Each row comes from the steps of one path. Every step used is in the known rows, and no mark comes twice. Write the path behind each row, first mark first.
(in the rows, 128 means zero)
Known rows:
sitom -> gimev -> lote -> difo -> paba -> ponu: [103 141 105 181 154 190 106  68 173 133 101 112 177 129 137 164 103  97
 156  52 129 119 114 111 141 122 105 166]
kozu -> ruro -> ponu -> paba: [149 125 120 158 109 141 147 127  77 118 121 121  80 118 111 125 122 148
 121 161 109 150 158 130 149 132 160  55]
sitom -> paba -> difo -> gimev: [113 129 109  83 102 112 173 134 169 135 166 106 179  93 129  95 117 134
 102 163 146  93  82 135 100 121 111 129]
gimev -> difo -> paba -> sitom: [ 90 131 131 131 134 124  79 104 164 155  69 112 117 136 134 129 108 100
 148  90 152 126 132 115 139 143  96 165]
difo -> paba -> sitom: [ 88 136 116 150 114 134  77 129 186 165  90 109 117 151 140 152 119  90
 120 125 159 108  99 107 156 149  73 161]
paba -> ponu -> ruro -> kozu: [134  97 161  86 145  99 145 163 119  80 138 175  26 192 115 110 145 169
 127  88  67 146 211 162 177 176 106 107]
lote -> difo -> gimev -> sitom -> paba -> ruro: [187 102 111 143 106  81 152 160 164 146 170 134 167  70 168 162 157 108
 109 133 159  66 114 117 117 112 174 117]
ponu -> ruro: [150 112 158 119 148  81 129 154 114  75 130 136  83 165 114  84 153 163
 135 140 114 167 183 122 117 133 116 100]
sitom -> gimev: [127 136 150 128 159  93 156 126 106 119 142 143 182 103 110  83 130 154
 125 153 159 157 138 129  75  85 121  96]
gimev -> difo -> paba: [105 128 143 128 144 116  71 103 143 119  80 142 155 126 129 102 112 127
 169  89 149 170 135 117 109 134 122 143]
gimev -> sitom -> paba -> ruro: [140  82 115 116  97  65 102 149 154 143 194 164 147 120 148  69 164 135
 126 138 125 145 149  99 116 111 161 146]
ponu -> paba -> sitom: [ 95  98 142 136 102 143 125 165 122 162 118 109 116 144 136 159 113 132
  83 140 143 107 125  94 150 132  76 126]
ruro -> kozu: [133 107 173  61 134 101 139 154 115  99 113 177 125 134 136  77 135 159
 113 128 154 175 135 156 137 157 127  94]
ponu -> paba: [112 101 155 134 110 134 124 166 102 124 129 136 152 131 126 131 111 161
 102 136 135 153 126  99 119 126 102 104]
ruro -> paba: [127 120 142 135 145 151 109 128 100 134 125 155 140 149 135 127 140 126
 141 135 126 156 124 137 102 113 121 145]
paba -> ponu: [120 121 128 152 167 149 113 151 152 140 149 157 117 194 118 102 115 152
 117 105  89 160 148 120 131 142 114 120]
gimev -> lote -> difo -> paba: [122 125 127 149 133 179  74  85 180 111  61 105 178 131 159 132 112  96
 150  75 171 152  81  93 143 154 120 154]
lote -> difo -> gimev: [184 141 141 152 161 136 170 159 141 120 100 115 166  97 148 170 124 127
 102 131 180  95  91 135 104 133 134  77]
kozu -> ruro -> paba -> sitom -> gimev -> lote: [108 147 118 181 157 140 176  49 158 180 117 118 121 119 120  87 159  81
 168 159 136  97 156 178 119  56 124 172]
difo -> gimev: [148 149 165 142 162  91 158 165 157 133 147 155 144 117 130 120 135 144
 102 136 151 114 117 154  97 127 124  77]
gimev -> sitom: [161 127 136 123 168  96  67 163 135 115 158 192 123 130 141  76 164 143
 121 113 149 164 144 122  88 128 151 103]
lote -> difo -> paba -> ponu -> ruro -> kozu: [136  97 123 109 113 149 109 138 135  75  70 123  56 158 147 208 124 118
 147  62 102 110 161 138 197 191  90 143]
paba -> ruro -> kozu: [143  98 182  73 108  91 183 156 126 141 160 154 110 153 139 103 143 155
 112 135 126 146 141 156 166 134 153 116]
lote -> difo -> paba -> ruro -> ponu: [162 138 108 149  96 172 119 107 107 131 111  72 106 136 146 233 122  95
 128  99 128 116 103  98 180 156 168 116]
difo -> paba -> ponu: [ 90 130 110 168 137 161  65 131 181 148 126 144 121 183 130 153 106 117
 139  82  96 141 121 113 153 153  86 155]
difo -> paba: [100 133 131 142 122 127  70 128 163 129 105 136 154 142 139 127 124 118
 140 118 153 156 104 111 127 141  99 138]
kozu -> ruro -> paba: [146 131 119 174 145 145 137 106 131 151 109 141 127 139 125  98 152 115
 169 182 125 148 144 165 105  88 150 139]
kozu -> ruro: [154 128 130 166 153 112 143 125 159 136 110 132 133 141 120  50 139 142
 145 188 141 169 143 146 111 104 152  97]
ponu -> paba -> sitom -> gimev -> difo -> lote: [ 94 136 142 133 113  82 146 141  68 133  90 112 147  84  95 171  94 132
 125 144 111  98 135 121 130 125 117 151]
lote -> difo: [168 115 130 136 150 163 129 144 116 106  82 107 170 127 142 128 118 140
 119 140 170 161 104  98 111 138 137 100]
sitom -> gimev -> difo -> paba -> ponu: [ 89 141 123 156 162 127 108  88 141 141 117 146 152 124 110 132 101 128
 172  65 108 141 164 131 105 102 107 154]

Write each row's path:
[ 65 151 128 148 133 120 108  69 192 158 113 113 151 115 134 114 124  82
 139  96 167 106 119 125 140 110  77 171] => difo -> paba -> sitom -> gimev -> lote
[132 159 155 122 162  58 134 126  78  91 100 153 181  89  86  93 109 151
 160 145 113 167 139 141  82 119 165 130] => sitom -> gimev -> difo -> lote
[113 139 125 156 140 158 116  64 153 109  81 101 210  86 147 137 113  95
 157  92 187 134  93 107 116 108 117 146] => sitom -> gimev -> lote -> difo -> paba
[146 169  89 129  82 157 145 134  67 116 127  83  76 125  95 167 105 131
 121 185  55 118 102 139 169 163 186 111] => kozu -> ruro -> ponu -> paba -> difo -> lote
[142 127 128  89 127 159 145 120  87 102 160 101  72 171 116 146 160 133
 151 139  87 117 155 143 110 105 115 170] => ponu -> ruro -> paba -> difo
[142 111 150 131 142 115 119 134  85  87 130 145  74 166 120 137 165 138
 159 132  95 139 183 142 114 116 112 145] => ponu -> ruro -> paba
[147 146  99 116  96 186 172 113  78 132 149  78  80 128 108 139 119 147
 112 168 101 122 131 133 146 119 161  81] => kozu -> ruro -> ponu -> paba -> difo
[130 108  83  64 109 118  83 134 144 116 175 148 163 107 144  50 148 137
 121 141 143 143 110 100  89 124 141 151] => gimev -> sitom -> paba -> difo
[145 172  91 145 114 159 140 113 120 143 119  99 118 145 108 142 128  99
 171 210  73 115  85 170 125 115 170 190] => kozu -> ruro -> paba -> difo -> lote
[131 147 177 140 175 102 148 126 191 127 154 163 144 133 133  70 135 136
 115  96 144 125 119 159 114 132 134  94] => difo -> gimev -> lote
[ 91  81  99 136 121 128 103 138 162 130 134 154 150 162 122  66 105 145
 126 125  91 167 144  94 135 147  98 145] => sitom -> paba -> ponu
[132 166 116  96 123 131 119 155 125 113 138 109 142 154 110 122 106 139
 120 167  91 140  67 122 123 159 151 156] => paba -> difo -> lote
[114 140  95 160 119 152 129 100 144 152  61  63 172  78 151 211 112  75
 125 135 202  76  85 102 134 111  79 150] => lote -> difo -> paba -> sitom -> gimev
[109 107 134 144 121 173 173 100 114 143  91  76 171  86 145 171 106 116
 102 107 177  86 114  89 140 100  93 137] => ponu -> paba -> sitom -> gimev -> lote -> difo
[127 137 120  76  93 192 146 133  49 117 166  92  94 135 116 165 108 159
  87 118 104 131 114 106 139 148 137  90] => ruro -> ponu -> paba -> difo
[146  96 180  58 131  65 151 160  99  60 115 166  61 148 122  81 155 170
 129 124 124 164 191 162 152 164 121  91] => ponu -> ruro -> kozu
[100 102  97  67  93 142 137 121 143 122 146 102 185 123 127  55 113 145
 118 168 140 155  94  96 107 125 111 153] => sitom -> paba -> difo
[100 126  87  79  78 111 107 138 133 100 126 105 183 121 114  83  99 132
 128 190  97 148  63 100 131 166 134 180] => sitom -> paba -> difo -> lote
[137 126 102 203 158 179 131 106 148 171 130 150  94 185 119 123 139 111
 164 144  69 134 163 168 130  98 134 155] => kozu -> ruro -> paba -> ponu
[ 91 136 142 122 120 144 158  89  78 135 146 116  91 106 116 139 117 127
  97  87 126 106 155 116 160 127 113  99] => ruro -> ponu -> paba -> sitom -> gimev -> lote
[111 115 134  91 100 179 148 150 101 140 158  92 150 139 125 142 106 160
  96 140 129 125  99  99 116 114 108 131] => ponu -> paba -> difo
[173 154 152 141 178  71 107 179 160 129 180 197 121 105 144 119 170 133
 105 107 161 102 132 159  78 126 154  76] => difo -> gimev -> sitom
[177 108 100 134 134  92 110 163 154 106 126 156 179  48 166 135 148 111
 109 124 187  92 104 115  89 143 148  97] => lote -> difo -> gimev -> sitom -> paba
[114 116 123 161 157 186 103 128 120 153 147 165 105 193 127 151 129 122
 141 100  69 140 146 141 129 126 108 168] => ruro -> paba -> ponu
[165 166 120  91 121 144 135 166  79 124 215 144  63  90 133 206 145 141
  74  88 114  56 121 147 112 139 166  65] => ruro -> ponu -> paba -> difo -> gimev -> sitom
[144 104 108 145 143  44 103 173 171  95 192 196  60 129 126 114 170 136
 127  87  72  84 210 143 124 143 118 117] => difo -> gimev -> sitom -> paba -> ponu -> ruro
[111 136 134 132 151 100 166 128 128 156 126 118 144 113 119 111 131 128
 105 157 165 113 135 129 108  94  93 116] => paba -> sitom -> gimev
[104 127 110 156 125 188  81  85 204 144  50  78 139 139 165 160 112  69
 133  80 179 106  83  93 174 160  91 177] => gimev -> lote -> difo -> paba -> sitom
[106 122 175  77 106  70 180  91 115 141 134 142 148  87 131 137 127 129
 166  96 147 126 159 172 137  95 149 145] => sitom -> gimev -> difo -> paba -> ruro -> kozu
[185 179  99 149 155 141 152 120 159 171 190 145  92 101 142 152 184  93
 145 156 127  49 123 207  79  68 177 139] => kozu -> ruro -> paba -> difo -> gimev -> sitom
[125 132 133 168 115 146 157  68 166 149 127  78 197 105 148 170 125  96
 157  95 158 110 100 110 141  85 141 169] => sitom -> gimev -> lote -> difo -> paba -> ruro
[129 133  71  78  91  90  57 152 133  97 158 151 156 104 127  84 135 124
 128 159 103 136  79 104 111 165 161 178] => gimev -> sitom -> paba -> difo -> lote
[124 163 109  85  78 163 116 157  39  95 147  98  89 134 101 196  95 146
  96 142  60 122  84 111 164 188 158 116] => ruro -> ponu -> paba -> difo -> lote
[125 143 105 181 143 133 184  87 127 185 115 108 121 104 119 131 151  89
 152 200 145  84 151 175 106  50 113 154] => kozu -> ruro -> paba -> sitom -> gimev
[124 144 127 140  94 132 107 114 122 146 159 112  83 157 131 178 131 111
 131 102 100 135 130 120 175 151 156 116] => difo -> paba -> ruro -> ponu
[114 120 131 120  98 156 122 147  68 140 121 109  57 139 122 182 113 132
  77 116 119 113 143 102 175 165 105  86] => ruro -> ponu -> paba -> sitom
[133 128 104 161  99 149 152 127  98 153 107  92  43 131 117 155 124 120
 102 164 117 102 156 128 180 138 134  76] => kozu -> ruro -> ponu -> paba -> sitom
[137 144 154 118 159  81  94 145 103  91  85 157 145 136 102  82 106 148
 156 131  95 182 130 126 114 162 169 134] => gimev -> difo -> lote
[132 130 160 111 184  87 160 106  86 107 119 146 182  90 101  57 121 163
 149 127 155 172 171 137  58  78 146 102] => sitom -> gimev -> difo
[119  76 190  81  66 112 189 173 100 149 164 140 118 139 141 158 127 163
 100 127 116 127 138 137 178 129 129 113] => ponu -> paba -> ruro -> kozu
